Each row was made from one walk, in order. Every step used is in the known rows, and no mark comes twice. Write each row's walk.
In the rows, 128 means zero.
Known rows
n > q: [141 137 124 128 132 128 123 132 128 128 129 136 133 133 129 125 137 132
 141 123 128 113 126 137 132 130 131 134 130 132 125 125 150 118 128 141
 126 131 118 130 129 129 125 130 137 125 129 129 157 121]
s > m > x > c > r > q: [132 119 131 134 116 129 121 106 129 129 129 131 141 115 125 126  96 117
 131 123 125 141 103 120 139 128 122 129 129 126 132 123 110 132 111 134
 116 127 141 140 122 134  94 132 112 115 122 134  96 131]
n > q > r > v: [144 131 130 144 144 129 121 129 128 133 123 131 151 121 138 118 129 131
 123 136 129 125 127 130 125 132 135 129 128 127 113 118 146 110 118 140
 131 126 127 132 133 137 122 130 132 116 130 123 148 127]
e > d > g: [131 137 121 121 113 130 145 123 139 125 130 120 107 134 146 146 133 124
 114 127 135 102 136 125  90 128 126 145 124 133 123 125 132 136 136 116
 121 121 114 114 129 133 132 130 139 135 133 127 154 103]
g > b > n > q > x: [147 139 124 137 121 134 148 147 128 146 130 154 143 125 136 103 152 137
 137 127 136 178 146 127 129 126 132 120 131 142 133 129 152 126 134 142
 127 133 133 122 114 125 165 119 121 125 137 123 170 131]
x > q > r > c: [120 118 135 122 131 123 118 104 128 125 132 119 144 135 130 120 166 125
 126 113 131 137 129 126 123 131 131 129 127 135 134 133 137 123 137 122
 140 125 133 122 137 123  88 119 122 135 127 118 161 139]
e > d: [129 130 128 117 134 130 135 125 132 133 131 128 102 130 123 133 138 127
 119 123 134 112 141 138  97 127 124 151 128 136 118 129 130 128 137 118
 130 121 106 120 128 132 139 132 136 136 124 128 137 105]
h > n: [118 146 123 115 145 126 118 119 128 127 128 122 116 129 115 116 135 126
 132 143 127 102 134 130 125 128 129 133 120 135 124 131 128 126 135 119
 119 129 117 131 122 106 140 129 136 136 128 122 137 110]
h > n > q > r > c: [143 136 125 116 151 127 103  88 123 137 131 120 159 114 128 107 145 128
 137 136 128 121 124 126 129 131 136 122 118 134 128 131 146 102 135 146
 130 125 127 134 120 100  86 127 127 114 129 115 155 116]
x > c > r > v > s > m: [123 119 126 124 118 130 114 138 130 104 130 130 127 118 115 152  97 128
 144 126 126 135 133 125 136 124 125 133 126 108 122 116  83 132 112 131
 139 133 151 138 122 144  96 134 122 122 126 145  96 111]
v > r > q > x > m: [131 129 135 129 112 136 138 145 122 155 117 122 137 136 130 161 109 146
 118 136 129 165 133 132 135 128 134 111 130 122 142 128 116 135 122 138
 137 115 109 119 136 132 154 125 137 122 129 127  91 159]
h > n > q: [138 152 121 121 145 127 110 119 126 132 127 129 137 127 121 117 131 132
 139 140 127 105 139 132 134 128 133 127 119 133 124 127 144 118 127 140
 125 134 124 132 113 107 132 132 136 124 130 126 152 104]
c > r > q > x: [131 129 135 142 109 132 131 111 138 139 124 110 141 123 130 139 118 143
 115 140 120 135 136 133 122 127 135 125 133 140 132 120 100 140 109 123
 115 118 111 138 128 129 137 125 131 117 128 133 158 144]
s > m > x > q > r: [124 128 131 126 134 122 133 116 124 135 130 138 131 138 145 109 136 119
 111 118 128 137 114 114 142 134 118 119 124 138 127 120 154 127 130 119
 148 140 130 121 126 125 126 128 110 132 127 120 153 136]
c > r > q > x > m > s: [130 140 136 139 105 133 136 115 144 141 123 108 139 121 127 133 115 141
 117 131 116 140 140 125 134 127 136 118 131 121 140 130  81 142 118 140
 120 117 112 120 127 127 159 131 136 119 126 142 149 153]
g > b > n: [123 129 127 130 133 129 144 125 130 125 132 152 117 128 118  96 162 116
 145 121 138 160 122 130 119 125 129 138 130 133 131 139 141 129 141 123
 122 124 143 119 122 122 168 123 124 142 135 116 132 118]
s > m: [121 135 123 119 131 127 126 122 134 127 134 140 107 134 129 116 127 127
 136 126 130 109 105 129 144 130 122 135 127 133 119 117 135 133 136 127
 127 128 116 124 131 129 124 128 125 133 130 131 185 105]
c > r > q > x > m: [131 129 141 135  96 134 132 116 130 133 122 111 145 126 123 153 112 144
 120 137 121 152 140 131 133 125 134 117 131 132 139 123  88 142 105 135
 120 114 105 124 134 124 155 128 139 121 127 135 100 151]
v > s > m > x > q: [123 119 122 118 130 122 127 144 118 121 128 143 118 146 124 137 124 123
 122 119 121 130 133 129 145 125 114 119 126 127 134 130 148 126 127 124
 156 146 140 125 114 116 125 131 113 128 130 134 110 127]
r > v > s: [122 118 124 130 140 128 121 155 127 113 124 128 117 130 112 145 124 131
 129 139 124 110 140 141 119 122 129 134 130 116 119 133 126 123 124 123
 132 126 134 136 127 128 127 131 137 126 131 132  93 115]
m > s: [121 143 120 126 143 126 134 125 141 132 132 124 107 128 126 105 143 125
 134 120 122  92 119 126 123 130 130 137 129 119 123 135 129 128 149 125
 120 127 123 126 127 130 143 131 134 136 127 132 193 122]
b > g: [127 123 124 127 147 125 118 131 128 116 133 117 102 132 127 101 134 116
 128 132 136 101 125 133 132 132 132 131 126 136 134 146 135 123 139 119
 116 122 105 124 145 129 139 128 139 141 119 128 135 117]
w > g: [120 124 134 124 133 124 134 115 122 117 133 124 113 132 133 155 141 136
 129 124 134 102 122 135 125 127 131 134 131 125 124 133 138 132 138 124
 115 131 129 121 130 130 143 120 137 150 127 119 152 123]
c > r > v > s > m: [125 123 126 126 124 129 117 130 136 110 130 129 118 125 121 151 114 128
 135 131 118 111 134 137 136 124 124 132 127 119 116 111  93 127 108 130
 142 129 136 134 118 135 123 137 125 119 133 145 135 108]
s > m > x > c: [129 123 123 116 132 125 128 140 122 133 136 143 121 128 126 117 113 118
 134 118 131 125 108 117 142 131 116 130 128 126 124 127 141 135 141 129
 119 138 135 129 129 132 101 129 117 129 122 130  98 124]
s > m > x: [129 127 123 119 136 124 131 133 124 138 135 144 110 135 131 113 126 118
 124 125 126 106 106 128 142 130 116 127 127 137 119 125 151 130 136 125
 123 132 120 132 129 124 128 131 120 126 129 131 138 118]
q > x > c: [125 130 127 124 123 131 132 153 126 139 131 121 130 126 128 133 117 141
 135 129 132 139 140 119 127 129 130 126 130 129 129 127 122 144 141 121
 116 133 122 130 142 139 115 119 130 135 118 127 121 143]
e > d > g > b > n: [131 137 121 127 109 133 159 118 140 126 129 145 110 126 142 118 151 114
 120 122 145 157 136 120  87 124 127 144 125 135 130 132 140 129 140 120
 124 120 140 104 113 126 164 126 126 141 141 120 148  97]
n > q > x > m > s: [144 151 124 125 119 133 135 152 134 147 128 124 138 130 138 125 128 148
 131 122 121 129 147 123 145 129 133 114 130 120 131 128 124 129 139 155
 130 134 111 113 124 127 157 129 139 122 127 141 168 145]
c > r > q: [127 128 135 141 119 128 121  93 137 122 124 115 134 124 121 132 123 127
 129 132 122 123 116 137 120 126 133 139 130 133 133 125 105 127 108 125
 118 114 124 136 131 128 129 132 132 124 128 128 141 130]
n > q > r > v > s: [144 122 124 137 149 130 120 135 122 119 120 129 148 117 136 135 115 132
 130 136 125 135 130 131 124 127 133 123 127 112 122 125 140 104 116 146
 150 129 137 134 126 128 120 133 132 111 134 122 104 123]
b > g > w: [122 143 123 129 139 125 123 128 130 104 133 103 102 120 133  93 121 112
 141 133 144 120 129 130 135 136 130 129 128 147 137 140 132 116 143 110
 109 121 122 130 128 129 154 128 131 133 124 120 146 149]
g > b: [123 132 125 128 136 129 130 124 134 122 128 150 107 130 127 109 146 119
 150 126 139  92 119 133 119 126 133 132 127 135 128 131 129 128 142 125
 121 127 122 125 133 118 158 127 130 142 134 127 125 122]
r > q: [124 126 128 139 134 130 124 111 134 128 121 129 127 128 120 121 120 128
 125 137 131 118 111 137 125 126 132 135 132 128 130 134 137 125 120 124
 115 115 124 131 132 126 126 127 135 126 130 122 143 126]
s > m > x > c > r > v: [131 121 134 129 118 125 122 146 124 126 133 134 133 120 121 134 115 119
 126 126 124 123 133 121 134 130 121 133 128 128 116 118 104 136 114 129
 116 135 144 140 127 146  99 135 115 121 121 145  92 118]
x > c: [122 126 126 122 129 127 123 136 126 120 130 128 122 127 116 127 125 125
 144 118 135 128 123 121 124 129 128 141 130 119 130 134 123 135 141 123
 117 130 130 130 143 138 111 124 133 140 120 125 107 128]
q > r > c: [127 118 129 120 142 126 123  96 127 129 135 118 132 122 130 112 153 123
 133 119 129 123 107 127 121 132 130 133 129 131 125 132 139 117 144 127
 123 115 121 132 143 121  93 122 129 128 126 114 141 131]
w > g > d: [112 126 137 132 126 126 120 107 124 113 131 114 125 125 137 148 131 134
 106 131 127 100 114 133 133 122 128 135 130 130 129 131 133 129 141 126
 113 143 129 120 142 144 156 120 136 147 128 122 171 114]
v > s: [123 121 121 118 139 127 125 133 125 111 128 125 110 132 118 140 124 129
 143 126 124 116 124 136 123 124 125 133 129 116 130 133 131 127 136 123
 138 127 123 131 129 121 136 130 139 132 131 124  98 120]
d > g > b > n > h: [126 130 118 144 107 135 152 120 137 105 131 146 122 135 131  98 157 116
 140 121 146 150 117 118 109 125 135 137 126 134 132 127 149 128 139 127
 100 120 149 116 114 124 117 127 129 145 147 129 156  86]

Which walk is each row?
[131 116 128 125 127 126 124 144 124 118 131 132 119 124 121 148 113 121
 123 135 114 116 135 138 134 124 119 126 128 125 116 120 111 127 110 130
 138 133 138 143 118 129 123 141 123 111 132 143  89 116] -> c > r > v > s > m > x
[126 126 127 138 120 134 128 136 129 143 120 121 145 122 123 130  98 143
 124 139 134 147 128 121 127 127 134 127 133 126 136 134 122 138 125 124
 109 125 127 133 133 136 107 118 126 123 122 126 121 145] -> r > q > x > c
[131 112 123 115 122 126 123 129 118 113 135 128 124 120 120 145 102 119
 147 112 119 140 118 120 138 127 115 125 126 113 133 125 103 130 128 134
 141 139 143 137 121 130 107 136 117 120 124 132  54 126] -> v > s > m > x > c > r
[132 113 136 140 117 126 125 113 124 128 126 118 146 118 116 134 108 119
 129 125 122 136 121 125 119 128 127 133 131 126 137 137 109 128 111 130
 112 125 143 143 130 133 104 131 126 120 118 126  53 144] -> m > x > c > r > q
[123 124 133 130 132 126 135 113 125 113 131 144 106 127 137 140 148 128
 143 123 145  89 118 137 122 125 134 128 128 129 128 134 132 133 143 131
 112 133 132 119 124 120 164 120 130 154 134 120 140 121] -> w > g > b
[125 127 130 135 132 129 129 122 130 143 118 127 126 135 127 137 123 130
 130 130 131 132 110 137 122 131 132 129 130 121 134 133 135 124 121 128
 136 114 129 135 132 136 130 129 134 125 130 122 132 137] -> v > r > q
[127 110 136 121 136 119 124 119 117 135 132 124 149 135 129 118 166 118
 113 115 125 137 133 126 121 131 126 123 129 141 133 141 156 118 136 120
 134 130 136 130 134 118  91 123 116 129 124 118 110 146] -> m > x > q > r > c
[125 147 127 121 122 132 139 151 135 145 130 116 118 130 127 129 132 143
 125 126 122 126 142 122 139 128 131 117 130 120 131 133 111 144 148 134
 123 126 105 112 133 125 166 128 140 134 125 138 149 146] -> q > x > m > s
[122 121 118 125 138 130 121 148 129 117 127 143 111 129 121 135 109 130
 128 138 127 109 123 136 138 123 123 130 127 117 114 120 128 123 121 128
 140 129 137 130 118 130 117 133 124 121 135 138 138 106] -> r > v > s > m
[126 135 132 119 113 132 135 153 126 137 129 123 123 136 124 146 130 144
 126 131 128 137 145 128 138 127 128 119 130 131 130 126 118 143 136 131
 124 125  96 114 143 123 157 123 140 135 126 131 101 144] -> q > x > m
[126 134 137 135 120 127 120 132 137 119 129 119 127 129 118 139 142 127
 127 134 121 108 147 138 115 127 132 141 130 134 115 122  98 133 111 120
 119 122 124 135 135 140 129 133 137 130 127 140 133 119] -> c > r > v
[125 126 133 135 136 123 127 138 124 137 126 142 137 134 141 112 131 120
  97 131 128 130 130 120 141 132 121 118 124 137 117 119 149 125 116 117
 142 139 140 127 126 132 118 130 109 127 128 130 146 127] -> s > m > x > q > r > v
[132 107 130 128 127 125 121 157 117 111 128 119 137 119 109 160 113 120
 137 128 117 131 152 129 115 123 125 132 129 111 125 137 100 125 116 127
 130 135 154 145 129 137 109 137 132 119 121 139   4 134] -> m > x > c > r > v > s
[126 115 131 117 131 121 125 110 123 138 136 136 142 135 138 108 154 117
 113 113 128 136 115 122 141 133 119 118 126 142 129 126 156 120 136 126
 139 133 135 126 125 119  79 125 105 124 128 122 158 136] -> s > m > x > q > r > c
[129 129 129 136 124 134 138 138 128 162 118 123 133 132 138 145 117 145
 116 141 130 147 125 135 123 131 135 117 132 131 135 125 132 134 124 124
 131 116 117 131 133 139 134 123 131 119 130 125 151 151] -> v > r > q > x
[121 131 129 120 125 122 128 139 124 132 132 146 122 148 131 119 140 121
 115 120 127 121 127 127 144 130 116 123 127 142 127 125 153 132 128 118
 138 142 131 124 121 125 123 128 115 133 128 133 155 123] -> s > m > x > q
[127 130 137 135 108 131 128 158 131 133 129 113 144 120 124 149 122 142
 126 136 125 139 166 124 120 128 134 130 132 130 121 119  83 146 115 121
 112 132 128 138 136 152 111 125 130 127 119 143 112 141] -> q > x > c > r > v
[127 129 133 134 113 135 132 133 127 140 119 121 139 130 123 143 107 144
 114 141 129 147 135 132 137 124 133 117 132 129 137 132 121 139 119 134
 117 117 105 119 132 119 150 123 140 124 128 128 100 147] -> r > q > x > m
[141 149 122 126 155 127 115  96 125 132 125 120 145 119 138 106 126 128
 135 140 128 127 121 120 132 132 134 121 116 130 126 121 143 111 130 141
 136 132 121 131 119 106 133 131 130 122 130 109 149 114] -> h > n > q > r
[132 109 122 127 151 126 131 135 121 129 127 138 121 118 136 125 106 118
 114 137 122 125 112 125 136 128 118 117 125 118 113 121 144 117 124 127
 146 131 142 137 122 123 125 135 117 112 133 124  84 123] -> q > r > v > s > m > x
[124 109 132 134 144 122 129 152 113 121 119 126 140 133 128 136 131 121
 104 134 121 140 149 127 119 127 125 117 126 121 127 139 145 116 117 116
 153 138 151 133 129 124 127 131 123 124 129 122  58 143] -> m > x > q > r > v > s
[121 116 125 126 131 124 123 167 120 123 124 144 126 142 122 140 121 125
 112 132 122 125 148 135 141 123 118 121 127 128 124 130 143 125 114 121
 150 144 151 127 111 126 116 133 114 122 132 142 108 122] -> r > v > s > m > x > q
[144 136 127 134 143 127 125 107 127 130 129 127 142 122 144 111 131 129
 135 123 130 128 108 124 129 134 131 127 126 128 125 121 150 113 131 144
 138 130 116 129 137 127 129 128 132 122 129 112 152 131] -> n > q > r
[118 133 136 130 133 123 129 113 129 123 126 121 134 138 136 118 147 126
 120 120 131 140 130 120 124 133 130 129 125 131 133 127 136 125 130 115
 146 133 125 118 139 128 133 123 124 142 126 116 152 139] -> x > q > r
[125 123 136 140 113 130 116 102 132 115 124 116 144 119 117 135 110 127
 140 125 130 139 119 126 120 126 134 140 130 120 139 131  93 133 111 129
 116 120 139 137 134 138 101 128 130 127 120 129 102 134] -> x > c > r > q
[127 130 134 125 107 130 129 136 130 131 133 107 135 124 128 144 124 140
 138 123 124 143 148 119 124 130 132 130 131 132 132 120  89 147 130 121
 118 134 120 134 140 141 118 123 131 133 118 135 118 147] -> q > x > c > r
[123 142 119 132 112 129 137 123 141 114 128 141 111 135 149 122 142 115
 143 131 142  85 114 118 110 127 134 126 122 133 132 127 131 140 142 123
 109 124 131 121 134 119 146 126 135 140 144 125 141 114] -> d > g > b
[130 142 129 133 121 136 143 142 131 164 117 118 130 129 134 140 111 145
 120 131 124 152 130 127 134 130 137 110 130 112 142 134 109 137 134 142
 138 116 120 114 128 134 163 129 134 121 128 134 140 158] -> v > r > q > x > m > s
[142 135 127 131 129 127 139 131 126 131 132 138 145 131 120 110 149 130
 133 118 127 180 131 130 133 129 128 139 132 129 126 134 162 117 126 140
 132 128 143 123 119 132 140 125 133 127 130 120 164 116] -> b > n > q
[124 115 126 120 139 121 129 121 118 122 128 136 128 135 140 124 121 120
 119 119 122 143 118 118 143 129 116 113 124 122 133 124 148 121 131 124
 168 143 139 126 121 117 124 130 109 126 130 120 108 134] -> v > s > m > x > q > r
